What can hang from each mark
seko: vetu
nuban: lebam
gatin: notez vomo
tarot: lonet vetu
vomo: gatin vetu
busifem: tizat
vetu: muneb seko vomo
lonet: busifem tarot
muneb: vetu
nirobup: vetu
lebam: seko

Known rows, with every way that one mark hangs from another
nuban{lebam{seko}}: [-0.39 -1.13 -1.94 -1.24  0.69 -1.20  1.38  1.42 -1.57 -0.70  1.96  0.23
  2.53 -2.78  0.62  0.39  0.13  0.59 -3.02  6.23 -0.97 -1.09  0.05]
lebam{seko{vetu}}: [-0.51 -1.46 -2.03 -3.06  3.02 -1.31  0.93  1.06 -1.38 -0.74  1.30 -0.98
  0.47 -0.37 -0.36 -1.51  0.09 -0.70 -3.23  4.86 -1.21  0.13 -0.35]
nirobup{vetu{muneb seko vomo{gatin{notez}}}}: [ 2.26  2.70 -1.69  2.40 -1.83  0.44 -0.67 -0.86  2.54  1.24 -2.20 -0.35
 -0.97  1.79  0.26 -0.16  1.38  0.92  1.76 -1.56  0.54 -0.66  1.13]
tarot{lonet{busifem} vetu{muneb seko vomo{gatin}}}: [ 2.81  0.15  1.72  1.41 -1.03  2.34 -2.11  0.67  0.02 -0.89 -1.97  1.46
  2.03  2.37 -1.04  0.47  0.51  3.32 -0.40 -4.37  1.00 -0.71  5.01]
muneb{vetu{seko vomo{gatin}}}: [ 0.96  0.71  0.76 -1.91 -1.26 -0.07  0.05  0.14 -0.24  0.96 -1.51 -1.25
 -0.31  0.52  0.74  0.85  0.33  0.75  1.25 -0.04  3.40  0.07 -2.37]
nirobup{vetu{muneb vomo{gatin{notez}}}}: [ 1.32  2.36 -1.07  2.38 -0.89  0.15 -0.73 -0.74  1.06  1.29 -0.75 -1.17
 -3.13  0.61 -0.02 -1.27 -0.09  0.57 -0.34  0.36 -1.50 -0.65  0.36]
vomo{gatin vetu}: [-1.51 -2.43  4.15 -0.21  1.49  2.12 -0.32 -0.80 -2.79 -0.28  2.49 -0.09
 -3.30 -2.48  1.07  0.61 -1.12 -0.81 -3.49  6.02 -0.50 -0.52  0.77]
lonet{busifem{tizat} tarot{vetu{seko vomo}}}: [-2.81 -1.35 -0.54  1.68 -3.70  0.26 -1.75 -0.31  0.90 -0.29  0.33 -0.58
  2.09  1.31 -1.31 -1.22  0.12 -0.30  0.79 -3.48  1.73  1.38 -5.18]
nirobup{vetu{muneb seko vomo{gatin}}}: [ 2.50  1.77 -1.09  0.60 -1.53  0.70 -0.45 -1.13  1.54  1.50 -1.66  0.19
  1.77  0.38  0.71  0.25  1.03  1.05  1.08 -1.20  1.63 -0.58  0.77]
lonet{busifem tarot}: [-2.24 -1.73  2.23  0.14 -1.42  1.27 -2.06 -1.01 -0.84  0.83  1.37 -1.17
  2.28 -2.10 -0.22 -1.55 -1.52 -1.61 -3.02 -2.04 -0.89  1.59 -4.29]
lonet{tarot{vetu{muneb seko}}}: [-2.25 -0.14 -2.65 -0.43 -0.91 -0.23  1.05 -2.20  0.79  1.68  0.83  0.29
  5.93 -1.31  1.41  1.36 -0.01 -0.55  0.74 -5.38  1.56  1.05  0.32]
vomo{gatin}: [ 1.92 -2.33  2.35 -1.44  0.12  1.19 -0.01 -1.40 -3.20  0.67  1.36 -0.14
  0.90 -2.99  0.23  0.19 -1.16  0.40 -1.90  4.23  0.26 -0.04 -1.37]
tarot{vetu}: [-1.28 -1.32 -2.43 -1.15  0.25  0.42  0.87  0.11 -0.65 -0.01  2.28 -0.16
  3.92 -3.06 -0.05 -0.22 -1.48  1.57 -2.98  2.80 -1.75  0.58  1.37]
gatin{notez vomo}: [-0.72 -0.36  1.74 -0.80 -0.93  1.28  1.48  0.50  1.87 -0.85 -0.51  0.33
  0.24 -1.17 -0.86 -0.18 -0.81  1.11  0.02  2.04 -2.60 -0.46 -1.10]
vetu{muneb vomo}: [ 0.98  0.62 -1.55 -1.19  0.43 -1.83  0.49  0.36  0.91  0.27 -0.38  0.27
  1.37 -0.89  0.00 -0.07 -0.71 -0.70  1.12 -1.46 -0.21  0.75 -0.99]
lebam{seko{vetu{muneb}}}: [-0.57  0.29 -2.08 -3.41  3.90 -2.83  1.40  0.82 -1.14  0.23  0.62 -0.03
  0.41  0.21 -0.16 -0.71  0.44 -1.88 -1.50  1.32 -1.30 -0.35  0.35]
vetu{muneb seko vomo{gatin{notez}}}: [ 3.65  1.05  0.14  1.34 -1.29 -0.65 -0.16 -0.69  0.60  0.83 -1.88  0.57
 -1.71  1.66  0.15  1.05  1.29 -0.20  3.01 -2.56  2.02 -0.11  0.28]
nirobup{vetu{muneb vomo{gatin}}}: [ 1.34  1.48 -0.42  0.58 -0.42  0.36 -0.62 -0.93 -0.06  1.39 -0.25 -0.66
 -0.42 -0.84  0.38 -0.76 -0.40  0.73 -0.93  0.64 -0.42 -0.59 -0.19]
nuban{lebam{seko{vetu{vomo{gatin{notez}}}}}}: [ 0.97  0.45 -0.57  2.47  0.54 -0.83  0.30  1.89 -2.70 -0.89  1.90 -1.68
 -7.20  0.94 -0.06 -0.56  1.39 -0.46 -2.61  5.88 -0.95 -0.78  0.03]
lebam{seko{vetu{vomo{gatin}}}}: [ 2.31 -1.85  0.51 -1.27  1.47 -0.57 -0.12  0.67 -3.44 -0.52  1.34 -1.65
 -4.29  0.95 -0.15 -1.27  0.65 -0.71 -3.60  4.95  0.97  0.08 -1.35]
seko{vetu}: [-1.21 -0.34 -1.33 -1.89  2.19 -0.10  0.92  0.41 -0.47 -0.30  0.96 -0.67
  0.87 -1.86 -0.40 -1.23 -1.00 -0.57 -0.61  2.99 -2.06  1.24 -0.90]
lonet{busifem{tizat} tarot{vetu{vomo}}}: [-4.05 -1.83  0.31  1.53 -2.63  0.06 -1.88 -0.17 -0.53 -0.36  1.69 -1.36
 -0.12  0.06 -1.46 -2.12 -1.30 -0.78 -1.18 -1.70 -0.51  1.52 -6.06]
vetu{muneb seko vomo{gatin}}: [ 3.94  0.13  0.76 -0.47 -0.95 -0.53  0.14 -0.99 -0.43  0.96 -1.31  1.07
  1.08  0.31  0.61  1.67  0.99 -0.14  2.32 -2.30  3.13 -0.06 -0.47]

Rows
[ 0.41  0.25 -0.89  3.17 -2.61  0.33 -0.42 -2.38 -0.30  1.63  0.50 -0.94
 -1.51  1.56  1.01  0.94  0.79 -0.64  1.25 -5.53  2.49  0.84  0.05]  lonet{tarot{vetu{muneb seko vomo{gatin{notez}}}}}
[-3.13 -2.29  2.74 -0.54 -1.34  0.10 -1.68 -1.38 -1.17  0.05  0.66 -0.67
  1.47 -1.22 -1.30 -2.00 -1.48 -2.18  0.15 -0.29 -0.57  1.02 -7.44]  lonet{busifem{tizat} tarot}
[ 0.15  0.41 -1.01  0.18 -0.54 -0.16 -1.18  1.53  2.77 -2.48 -3.07  2.08
  3.89  3.15 -2.45 -0.67  0.27  2.75  3.75 -3.83  0.16 -0.73  2.06]  tarot{lonet{busifem{tizat}} vetu{muneb seko vomo}}
[ 1.28  1.72  0.36  1.33  1.37 -1.11  0.02  0.08 -1.07  0.56 -0.13 -1.00
 -6.42  1.27 -0.36 -0.64  0.26 -1.62  1.14 -0.68 -1.14  0.47 -0.26]  seko{vetu{muneb vomo{gatin{notez}}}}
[-2.81  0.59  3.43 -1.62  0.57  1.27  2.01  0.74  2.88 -0.48 -1.03  2.63
  1.11 -0.07  1.05  2.71  0.70 -0.58  1.55 -1.33 -0.36 -1.45  1.72]  gatin{vomo{vetu{muneb seko}}}
[ 1.24  0.10  0.52  1.69  0.56  0.37 -0.48  0.26 -1.37 -0.37  0.62 -2.06
 -6.50  0.90 -0.63 -1.50 -0.07 -0.55 -0.38  2.92 -1.06  1.01 -0.95]  seko{vetu{vomo{gatin{notez}}}}
[-2.21  0.44  0.19 -1.07  1.68 -0.30  1.01  0.05  2.10 -0.02 -0.27  1.73
  1.68 -0.66  1.45  1.91  0.44 -1.54  1.22 -0.64  0.30 -0.39  2.51]  vomo{vetu{muneb seko}}
[ 1.22  1.21 -0.06  0.39  1.94 -2.12  1.11  1.61 -3.59  0.26  1.54 -0.14
 -4.48  0.24  0.73  0.71  1.41 -1.52 -1.31  2.74  0.01 -1.08  0.02]  nuban{lebam{seko{vetu{muneb vomo{gatin}}}}}
[-0.71  0.69  2.78  1.38  0.92  0.62  0.07 -0.94  0.15  0.47 -0.15  1.08
 -3.54  0.79  1.25  2.03  1.00 -1.66  1.16  0.15  0.37 -1.20  2.95]  vomo{gatin{notez} vetu{muneb seko}}
[ 2.44  0.74  0.83  1.28 -0.34 -0.96 -0.33 -0.61 -0.99  0.75 -0.30 -0.28
 -3.88  0.30 -0.14  0.02 -0.21 -0.80  0.93 -0.63 -0.08 -0.03 -0.37]  vetu{muneb vomo{gatin{notez}}}
[-0.39  1.68 -2.11 -1.15  2.20 -1.99  0.93  1.00  0.78 -0.02 -0.28 -0.40
 -1.20  0.14 -0.17 -0.71 -0.31 -1.49  1.53 -1.46 -1.26  1.27 -0.99]  seko{vetu{muneb vomo}}
[-0.30 -0.31  3.30 -0.34  1.36  0.91  0.37 -1.10 -1.05  0.69  0.30  1.64
 -0.90 -0.70  1.58  2.48  0.68 -1.39  0.41  0.50  1.57 -1.12  2.50]  vomo{gatin vetu{muneb seko}}
[-0.92  1.60 -2.35 -2.35 -1.02 -1.24  0.62  1.39  2.76  0.08 -1.98 -1.18
  2.16  0.70  0.41  0.27  0.17  0.70  2.28 -1.14  2.03  0.77 -2.16]  muneb{vetu{seko vomo}}
[-1.15  0.07 -0.24  0.07  0.50 -0.28 -1.30  1.56  1.16 -2.43 -1.64  1.27
  1.87  1.89 -2.65 -1.64 -1.17  2.17  1.62 -1.81 -2.00 -0.59  1.14]  tarot{lonet{busifem{tizat}} vetu{muneb vomo}}
[-1.70 -0.02 -2.35 -1.11  2.36 -1.36  1.61  2.13 -1.80 -0.84  2.31 -0.42
  0.17 -1.77  0.30 -0.31  0.54 -0.50 -2.56  6.05 -2.11 -0.51  0.23]  nuban{lebam{seko{vetu}}}
[-1.84  0.37  3.33  1.19  1.99  0.38 -0.01 -0.81 -1.37  0.33  1.22  0.25
 -5.78 -0.63  0.91  0.90 -0.48 -2.07 -1.06  2.17 -1.53 -1.12  1.96]  vomo{gatin{notez} vetu{muneb}}
[ 2.72 -1.06  0.92  1.55 -1.12  0.52 -0.79 -0.41 -1.19 -0.18  0.46 -1.37
 -3.81 -0.11 -0.40 -0.71 -0.49  0.34 -0.84  2.89  0.00  0.46 -1.38]  vetu{vomo{gatin{notez}}}
[ 0.40 -0.09 -2.95 -0.57  1.35  0.32  0.52  0.64  1.73 -1.84 -0.66  0.41
  3.30  0.29 -0.41 -0.54 -1.31  3.21  0.48 -1.11 -1.17  0.08  4.98]  tarot{lonet vetu{muneb vomo}}
[-4.15  1.27  3.59  0.07  1.16  0.84  1.54  1.14  2.58 -0.83 -0.01  1.20
 -3.54  0.05  0.39  1.06 -0.41 -1.17  0.26  0.29 -3.47 -1.51  1.67]  gatin{notez vomo{vetu{muneb}}}
[ 1.50  0.16 -3.59 -0.42  0.13  0.58  0.54  0.61  3.21 -1.71 -2.19  1.33
  5.33  1.56 -0.09  0.53  0.16  3.67  2.58 -3.12  0.95 -0.03  5.78]  tarot{lonet vetu{muneb seko vomo}}
[-2.59  0.56 -0.34  0.86 -1.75  0.56 -1.08 -0.97  0.58  1.83  0.70  0.61
  5.04 -0.29  0.18  0.44  0.11 -0.99 -1.09 -7.80  0.46  0.96 -0.44]  lonet{busifem tarot{vetu{muneb seko}}}
[ 3.98 -1.55  0.86 -0.10 -1.87  1.02 -0.41 -0.79 -0.79  0.16 -0.66  0.09
  0.94 -0.40  0.38  0.83  0.59  1.05  0.58  1.27  3.21  0.45 -1.08]  vetu{seko vomo{gatin}}
[-0.82 -1.67 -0.08 -0.60 -0.50  1.77 -1.22  0.83  1.66 -2.72 -1.92  1.75
  6.00  1.05 -2.49 -1.08 -0.37  3.66  1.60  0.74 -0.60 -0.77  1.95]  tarot{lonet{busifem{tizat}} vetu{seko}}
[-1.24  0.11 -3.27  0.76 -1.90 -0.59  0.48 -1.36  1.58  1.14  0.46 -0.33
  3.64  0.21  1.25  0.80  0.36 -0.49  1.36 -6.29  2.44  1.58 -0.36]  lonet{tarot{vetu{muneb seko vomo}}}
